Known rows, with every way that one mark hangs from another
(H (R M (N B))): [-1.027, -1.514, -3.070, -0.067, 0.655, 2.765, 0.829, -2.577, -2.957, 0.564, 1.250, 3.672, -1.503, -0.279, -1.168, 3.921, -3.202, 0.479, 0.496, 4.783, 0.611, -2.587, -1.422]
(B N): [-0.787, 2.073, -3.253, 0.642, -0.639, -1.487, 0.141, -0.798, -3.007, 1.132, 1.228, 0.655, -2.757, -2.759, -2.137, 2.309, -3.160, 1.696, -0.617, 2.925, 0.008, -0.151, 0.186]
(M B): [-1.791, 1.795, -2.784, 1.370, 0.366, -1.349, 0.897, 0.695, -2.454, -0.194, -0.138, -0.388, -0.668, -0.078, -1.859, -0.168, -3.351, 1.950, 0.844, 1.694, 1.205, -1.660, -1.450]
(E (B H M N) R): [-0.559, 6.710, -1.758, 2.436, -3.761, -1.102, 1.660, -1.567, -3.374, 1.487, 2.715, -3.989, -4.846, 1.068, -4.422, 1.443, -5.814, 0.097, 0.664, 4.325, 0.382, 2.435, 1.680]
(M (B H N) R): [-2.628, 4.030, -1.810, 0.682, -1.794, -2.522, 1.056, -0.093, -2.529, 0.227, -0.380, -0.688, -0.146, -0.853, -1.796, 0.368, -5.887, 3.052, 3.234, 3.004, 2.784, -0.728, 0.125]
(E B): [-1.162, 2.213, -2.210, 2.211, -0.913, 0.870, 0.087, -0.264, -2.676, 0.639, 0.945, -0.562, -2.019, 0.405, -3.122, -1.520, -2.416, 0.772, -1.447, 2.175, -0.163, -0.643, -0.610]
(W (E B)): [-0.968, -0.549, -4.192, 2.645, -1.372, 0.842, 0.021, -1.123, -4.902, 0.658, 0.663, -0.524, -3.293, 1.607, -3.658, -2.576, -1.912, 1.020, -0.945, 2.102, 1.234, -0.721, -0.657]
(M (B H N)): [-0.868, 3.149, -1.750, 1.623, -0.257, -2.904, 0.553, 0.371, -3.270, 0.700, 0.742, -1.133, -2.067, -0.051, -2.519, 1.926, -5.642, 2.165, 2.574, 2.305, 2.055, -0.300, 0.333]
(H (R M)): [-1.164, -0.025, -4.056, -0.573, -1.047, 1.153, -0.023, -2.201, -3.232, -0.082, 0.878, 0.783, -2.956, -0.183, -2.536, 1.550, -2.828, 0.334, -0.269, 3.562, 0.279, -1.044, 0.005]
(R (M B)): [-0.517, 0.700, -3.952, 1.283, 2.698, -1.572, 0.818, -0.766, -1.947, 0.745, 2.091, 0.507, -1.421, 0.799, -2.023, 0.078, -3.782, 1.261, 1.424, 3.432, 0.059, -1.494, -2.352]
(N (B H (M R))): [-2.420, 2.171, -0.634, 2.004, -4.535, 0.457, 2.165, -0.788, -2.554, -0.372, 0.215, 0.653, -1.016, -0.428, -1.937, 4.036, -4.699, 1.205, 0.762, 5.577, 3.713, -1.938, -1.534]
(N (B (H R) M)): [-1.671, 1.672, -0.729, 1.404, -5.199, 1.705, 0.956, -1.033, -4.136, -1.197, -0.059, -0.584, -3.133, 0.921, -2.756, 6.026, -4.337, -0.298, 0.807, 4.471, 3.458, -1.435, 0.612]
(H (R (M B) N)): [-2.187, 0.782, -4.221, -1.181, 2.162, -0.110, 0.762, -2.279, -2.378, 0.122, 0.383, 1.244, 0.039, 1.650, -0.931, 0.595, -3.775, 1.074, 2.696, 3.355, -0.227, -1.847, -2.408]
(M (B N) R): [-2.887, 3.703, -2.988, 0.170, -0.697, -2.530, 1.190, -0.285, -1.940, 0.356, -0.056, 0.152, 0.223, -2.118, -0.682, -0.562, -4.299, 3.047, 2.197, 2.956, 1.018, -0.881, -0.814]
(R M N): [-0.530, -0.091, -4.115, -0.217, 2.938, -0.432, 1.221, -2.610, -1.861, 1.715, 2.050, 2.948, -0.947, -0.356, -1.703, 1.258, -3.108, 1.110, -0.153, 4.525, -1.052, -2.056, -3.478]
(N (B H)): [-0.287, -0.106, -0.399, 2.778, -2.114, 1.486, 0.880, 0.531, -3.710, 0.436, 0.346, 1.198, -2.707, -0.717, -3.254, 4.196, -4.655, 1.499, -0.269, 3.250, 3.652, -2.042, 0.564]
(H (R (M (B N)))): [-0.962, 1.885, -4.312, -0.243, 0.750, -1.388, -0.367, -1.796, -3.098, 0.314, 1.891, -0.195, -2.600, -0.136, -1.583, 1.663, -4.374, 0.954, 2.660, 3.402, -0.255, 0.059, 0.209]
(W (E (B H))): [-0.707, -0.244, -2.869, 3.227, -2.444, 0.675, -0.007, -0.883, -5.442, 0.576, 0.321, -1.389, -3.711, 2.898, -4.634, -1.985, -3.567, 1.172, 0.142, 2.182, 2.918, -0.416, 0.264]
(R N): [-1.733, 1.103, -2.922, -0.282, 0.766, 0.018, 1.454, -1.238, -2.375, 0.907, -0.338, 2.068, -0.152, -1.142, -1.401, 1.145, -2.519, 1.752, -0.762, 2.861, 0.023, -2.023, -2.653]
(N B): [-0.651, -0.517, -1.673, 2.218, -1.100, 1.635, 0.905, 0.344, -2.797, 0.576, 0.688, 2.040, -2.364, -2.030, -2.189, 3.527, -2.883, 1.330, -1.347, 3.106, 1.991, -2.326, -0.320]

Rows
[-0.572, 4.759, -2.839, 1.940, -1.851, 0.321, 0.826, -0.797, -2.800, 2.144, 1.929, -2.144, -4.412, -1.266, -3.783, -0.621, -4.062, 1.236, -0.854, 2.390, -0.611, 1.630, 2.504] : (E (B N) R)
[-1.659, 3.954, -2.219, -0.227, -4.929, -1.339, 0.384, -2.323, -4.434, -0.603, 0.612, -1.765, -3.587, 0.174, -2.677, 4.799, -4.432, -0.025, 1.452, 4.221, 1.494, 0.924, 1.138] : (B (H R) M N)
[-0.542, 1.999, -4.807, 2.242, -2.246, 0.294, 0.792, -1.672, -4.943, 2.258, 1.909, -2.088, -5.664, -0.131, -4.137, -1.490, -3.628, 1.534, -0.311, 2.321, 0.921, 1.332, 2.297] : (W (E (B N) R))
[-1.424, 5.233, -1.521, 1.142, -4.759, -0.448, -0.311, -2.405, -4.483, -0.532, 1.460, -3.099, -3.656, 2.223, -3.361, 2.162, -4.413, -0.729, 1.524, 4.170, 0.427, 1.662, 1.420] : (E (B (H R) M N))
[0.683, 0.812, -5.912, 2.272, 0.065, -0.236, 0.754, -3.138, -4.555, 3.209, 3.991, -1.219, -6.455, 0.574, -4.408, -1.509, -4.156, 0.803, 0.185, 3.983, -0.297, 1.566, 1.294] : (W (E (B N) (R M)))
[-0.044, 2.298, -3.458, 2.901, -3.249, 0.092, 0.921, -1.310, -5.686, 2.233, 1.392, -3.026, -6.170, 1.107, -5.411, -1.095, -5.299, 1.820, 0.804, 2.434, 2.408, 1.679, 3.226] : (W (E (B H N) R))
[-1.361, 0.146, -0.603, 1.447, -4.217, 2.971, 0.299, -0.006, -4.514, -0.842, -1.107, 0.521, -2.940, -0.107, -3.214, 4.512, -4.322, 1.024, 0.174, 2.602, 4.165, -1.949, 2.185] : (N (B (H R)))
[-0.064, 3.725, -1.295, 2.396, -1.520, -0.646, -0.459, -0.794, -3.666, 1.141, 1.912, -1.323, -3.177, 0.404, -3.918, 0.280, -4.720, 1.036, 0.295, 2.837, 0.443, 0.712, 1.383] : (E (B H N))
[0.152, -1.579, -3.024, 1.213, 3.097, 1.212, 1.326, -2.038, -2.148, 2.022, 2.661, 4.322, -1.352, -0.844, -1.156, 3.507, -3.428, 0.885, -0.162, 5.015, 0.188, -2.738, -3.259] : (R M (N B))
[-0.708, 1.455, -0.601, 2.776, -3.010, 0.154, 1.368, -0.649, -3.277, -0.147, 1.426, 0.189, -2.913, 0.416, -2.841, 5.677, -4.577, 0.122, 0.249, 4.947, 2.957, -1.391, -1.244] : (N (B H M))
[-1.025, 2.164, -4.494, 0.206, 3.042, -0.887, 2.843, -1.585, -1.352, 2.098, 1.569, 0.337, -1.136, 0.474, -1.982, -0.198, -5.057, 1.872, 1.986, 3.629, -0.226, -1.213, -2.222] : (E (R (M B) N))
[-0.609, -1.333, -2.924, 1.904, -2.074, 1.943, 2.717, -0.906, -5.091, 1.920, -0.555, 1.109, -3.881, 0.314, -3.808, 2.875, -5.028, 2.488, 0.997, 3.243, 4.811, -1.975, 0.647] : (W (E (R (N (B H)))))
[-1.164, 4.066, -1.189, 2.726, -2.876, -0.396, 0.765, -1.219, -3.242, -0.083, 1.675, -2.432, -2.353, 2.842, -3.667, 0.499, -3.960, -0.393, -0.017, 4.126, 0.837, 0.243, -1.243] : (E (B H M))
[-3.771, 3.207, -3.211, -1.187, -1.818, -1.142, 2.790, -2.529, -1.596, 0.090, -0.231, 1.468, 1.486, -0.822, -0.030, 0.826, -2.638, 1.365, 0.420, 5.236, 0.219, -1.895, -4.485] : (B (M (R N)))
[-0.910, 1.354, -1.026, 1.746, -1.686, 2.196, 2.856, 0.017, -3.021, 1.811, -0.296, 1.047, -2.731, -0.941, -3.242, 3.846, -5.643, 2.231, 0.203, 3.465, 3.401, -1.802, 0.715] : (E (R (N (B H))))
[0.494, -1.132, -1.853, 1.615, 1.964, 0.951, 1.448, -2.052, -2.896, 1.894, 2.247, 3.751, -1.601, 0.339, -2.400, 4.294, -5.303, 0.930, 0.941, 5.195, 1.644, -2.566, -2.386] : (R M (N (B H)))
[-3.413, 3.706, -1.925, -0.705, -2.987, -1.155, 2.723, -2.344, -2.073, 0.005, -0.737, 0.691, 1.162, 0.298, -1.192, 1.542, -4.374, 1.538, 1.426, 5.480, 1.771, -1.512, -3.495] : (B H (M (R N)))
[-1.153, 1.001, -3.286, 1.593, -4.291, 0.778, -0.908, -2.072, -6.803, 0.222, 0.116, -1.948, -4.810, 2.251, -4.316, -0.416, -4.012, 1.015, 1.503, 2.277, 2.496, 0.959, 3.024] : (W (E (B (H R) N)))
[-0.931, -0.628, -6.333, 0.446, 2.650, -0.843, 2.578, -2.380, -3.418, 2.147, 1.304, 0.364, -2.616, 1.899, -2.635, -1.187, -4.414, 2.112, 2.632, 3.413, 1.293, -1.063, -2.263] : (W (E (R (M B) N)))
[-1.567, 0.678, -3.901, -0.021, 0.419, 0.143, 0.205, -1.387, -2.856, -0.420, 0.589, -0.221, -1.580, 1.366, -1.837, 0.558, -3.767, 0.828, 1.952, 2.932, 0.528, -1.122, -0.669] : (H (R (M B)))
[-2.477, 1.171, -2.101, -0.222, -2.398, 1.771, 1.586, -2.196, -3.221, -0.647, 0.104, 1.644, -1.150, 0.241, -0.620, 5.240, -2.714, -0.125, 0.473, 4.836, 1.085, -2.101, -2.313] : (H (R (N (B M))))
[-2.443, 1.557, -1.813, -0.977, -2.681, 1.300, 0.854, -1.476, -4.022, -0.340, -2.078, 0.659, -0.845, 0.649, -2.325, 2.163, -3.802, 1.619, 0.814, 2.642, 2.164, -1.663, 0.116] : (B (H (R N)))
[-1.774, 3.363, -1.855, 0.283, -2.585, -1.262, -0.063, -0.213, -4.162, -0.640, -0.634, -1.912, -2.293, 0.415, -2.491, 2.346, -5.308, 1.782, 3.243, 1.979, 2.433, -0.060, 2.212] : (M (B (H R) N))
[-2.714, 4.297, -3.203, -0.452, -3.332, -2.533, 1.676, -2.330, -2.029, 0.308, 1.178, 0.029, -1.096, -2.504, -0.857, 2.089, -3.285, 1.157, 0.552, 5.305, 0.059, 0.092, -1.884] : (B (M R) N)
[0.051, -0.246, -5.653, 2.429, -0.464, 1.204, 1.176, -2.343, -4.229, 2.415, 2.662, -1.350, -5.461, 1.940, -4.706, -2.970, -3.591, 0.632, -0.452, 3.499, 0.525, 0.316, 0.535] : (W (E B (R M)))
[-0.966, 0.758, -4.187, 0.151, 4.494, -1.781, 1.378, -1.778, -1.466, 1.392, 1.789, 1.969, 0.217, 1.099, -0.817, 0.130, -3.928, 1.464, 2.240, 3.786, -0.686, -2.058, -4.242] : (R (M B) N)
[-1.223, 4.090, -1.519, 1.654, -1.419, 1.549, 2.066, -0.804, -2.838, 1.754, 0.075, -1.368, -2.171, 1.607, -4.249, -1.181, -4.993, 1.588, -0.033, 2.588, 1.243, -0.134, 0.708] : (E (B H) (R N))
[-0.276, 5.055, -1.479, 2.361, -3.012, 0.150, 0.851, -0.584, -3.554, 1.897, 1.668, -2.906, -4.702, -0.051, -4.867, 0.119, -5.872, 1.445, 0.138, 2.571, 0.868, 1.670, 3.480] : (E (B H N) R)
[0.181, 1.668, -4.182, 1.037, 3.061, -2.993, 0.359, -1.663, -2.321, 1.599, 3.352, 0.563, -2.283, -0.557, -1.626, 1.341, -4.656, 1.354, 2.243, 3.756, -0.729, -0.203, -1.504] : (R (M (B N)))
[-0.999, 1.392, -0.853, 1.638, -1.152, 0.091, 2.223, -1.676, -2.890, 0.580, 1.119, 1.581, -1.202, 0.709, -1.879, 5.703, -4.518, 0.526, 0.926, 5.403, 2.197, -2.056, -3.005] : (R (N (B H M)))
[-0.649, -0.654, -6.162, 1.531, 0.842, -0.896, 1.901, -1.457, -3.816, 1.587, 1.609, -1.103, -4.314, 1.331, -3.270, -1.362, -4.556, 1.994, 1.749, 2.992, 2.062, -0.681, -0.527] : (W (E (R (M B))))
[-1.079, 0.425, -3.023, -0.972, -0.257, 0.993, 0.600, -3.013, -3.536, 0.444, 0.266, 1.718, -1.456, 1.366, -2.650, 2.449, -4.485, 0.760, 1.318, 4.176, 1.004, -1.421, -0.761] : (B (H (R M N)))
[-0.674, 0.064, -0.524, 1.723, -0.189, 1.302, 1.548, -0.367, -3.197, 0.967, 0.041, 2.547, -0.961, -0.360, -2.228, 4.215, -4.531, 1.790, 0.333, 3.590, 2.837, -2.753, -1.380] : (R (N (B H)))
[-0.900, 4.652, -2.727, 1.877, -1.331, -1.753, 0.128, -2.060, -2.982, 0.791, 3.420, -1.719, -3.090, 0.469, -2.232, 1.141, -3.116, -0.470, -0.107, 4.388, -1.717, 1.374, -1.236] : (E (B M N))
[-2.637, 1.816, -1.760, 1.360, -3.651, 0.726, 2.207, -1.171, -2.023, -0.252, 0.534, 1.449, -0.590, -1.619, -0.774, 3.254, -2.915, 0.946, -0.120, 5.379, 2.075, -2.245, -2.518] : (N (B (M R)))
[-2.523, 0.616, -0.647, 0.876, -1.920, 1.697, 2.347, -0.799, -2.305, 0.752, -1.204, 3.173, 0.951, -1.271, -1.377, 2.636, -4.845, 2.723, 0.953, 4.307, 3.607, -3.174, -1.759] : (M (R (N (B H))))
[-2.868, 0.298, -1.940, 0.439, -0.767, 1.753, 2.191, -0.949, -1.732, 0.739, -0.877, 3.802, 1.171, -2.451, -0.334, 1.891, -3.172, 2.437, 0.043, 4.124, 2.040, -3.569, -2.545] : (M (R (N B)))
[-2.859, 2.382, -1.814, -0.512, -1.312, 0.234, 1.292, -0.471, -3.508, -0.836, -2.183, -0.364, 0.227, 2.230, -1.791, 1.059, -4.709, 1.976, 3.071, 2.024, 2.566, -1.930, -0.628] : (M (B (H (R N))))
[-3.062, 1.615, -4.492, 1.677, -3.793, -0.160, 1.420, -2.578, -4.049, -0.103, 0.407, -1.304, -1.620, 1.948, -2.397, -2.930, -1.981, 0.671, 0.347, 4.392, 1.415, -0.541, -2.735] : (W (E (B (M R))))
[-2.741, 3.108, -1.981, -1.063, -3.676, 0.040, 1.526, -2.551, -3.826, -0.888, -0.887, -0.300, -0.996, 1.926, -1.976, 3.669, -3.727, 0.197, 1.347, 4.296, 1.561, -0.998, -1.512] : (B (H (R N)) M)
[-1.152, 0.970, -4.403, 2.523, -2.785, 1.686, 1.349, -0.756, -4.612, 1.491, 0.620, -2.251, -4.920, 1.181, -4.456, -3.049, -2.946, 1.432, -0.941, 1.887, 1.752, 0.179, 1.260] : (W (E B R))
[-1.279, 1.119, -2.286, 1.076, -0.633, 2.459, 2.733, -0.335, -2.324, 1.787, 0.119, 1.808, -2.062, -2.112, -2.060, 3.312, -3.930, 1.964, -0.800, 3.222, 1.684, -2.192, -0.220] : (E (R (N B)))
[-1.001, 2.800, -3.314, 2.856, -4.624, 0.387, 2.013, -1.661, -5.151, 0.810, 1.176, -3.975, -5.455, 3.591, -5.211, -0.904, -4.489, 0.340, 0.496, 3.729, 2.671, 1.162, 0.645] : (W (E (B H M) R))
[-1.396, 0.913, -2.052, 1.254, -0.057, 0.217, 2.163, -1.756, -2.384, 0.494, 1.624, 2.354, -0.908, -0.506, -0.748, 5.086, -2.897, 0.317, -0.019, 5.143, 0.522, -2.301, -3.931] : (R (N (B M)))
[-0.138, 3.036, -2.649, 1.649, 0.798, 1.222, 1.809, -2.289, -2.243, 2.581, 2.181, -0.580, -2.637, 2.377, -4.213, -1.079, -5.775, 0.882, 0.589, 4.106, -0.082, 0.054, -0.309] : (E (B H) (R M N))
[-3.245, 2.973, -1.414, 0.704, -2.298, -1.063, 1.641, 0.739, -2.198, -0.505, -1.889, -0.732, 0.716, 0.409, -2.155, -1.046, -5.225, 3.113, 2.388, 2.504, 3.612, -1.805, -0.866] : (M (B H) R)
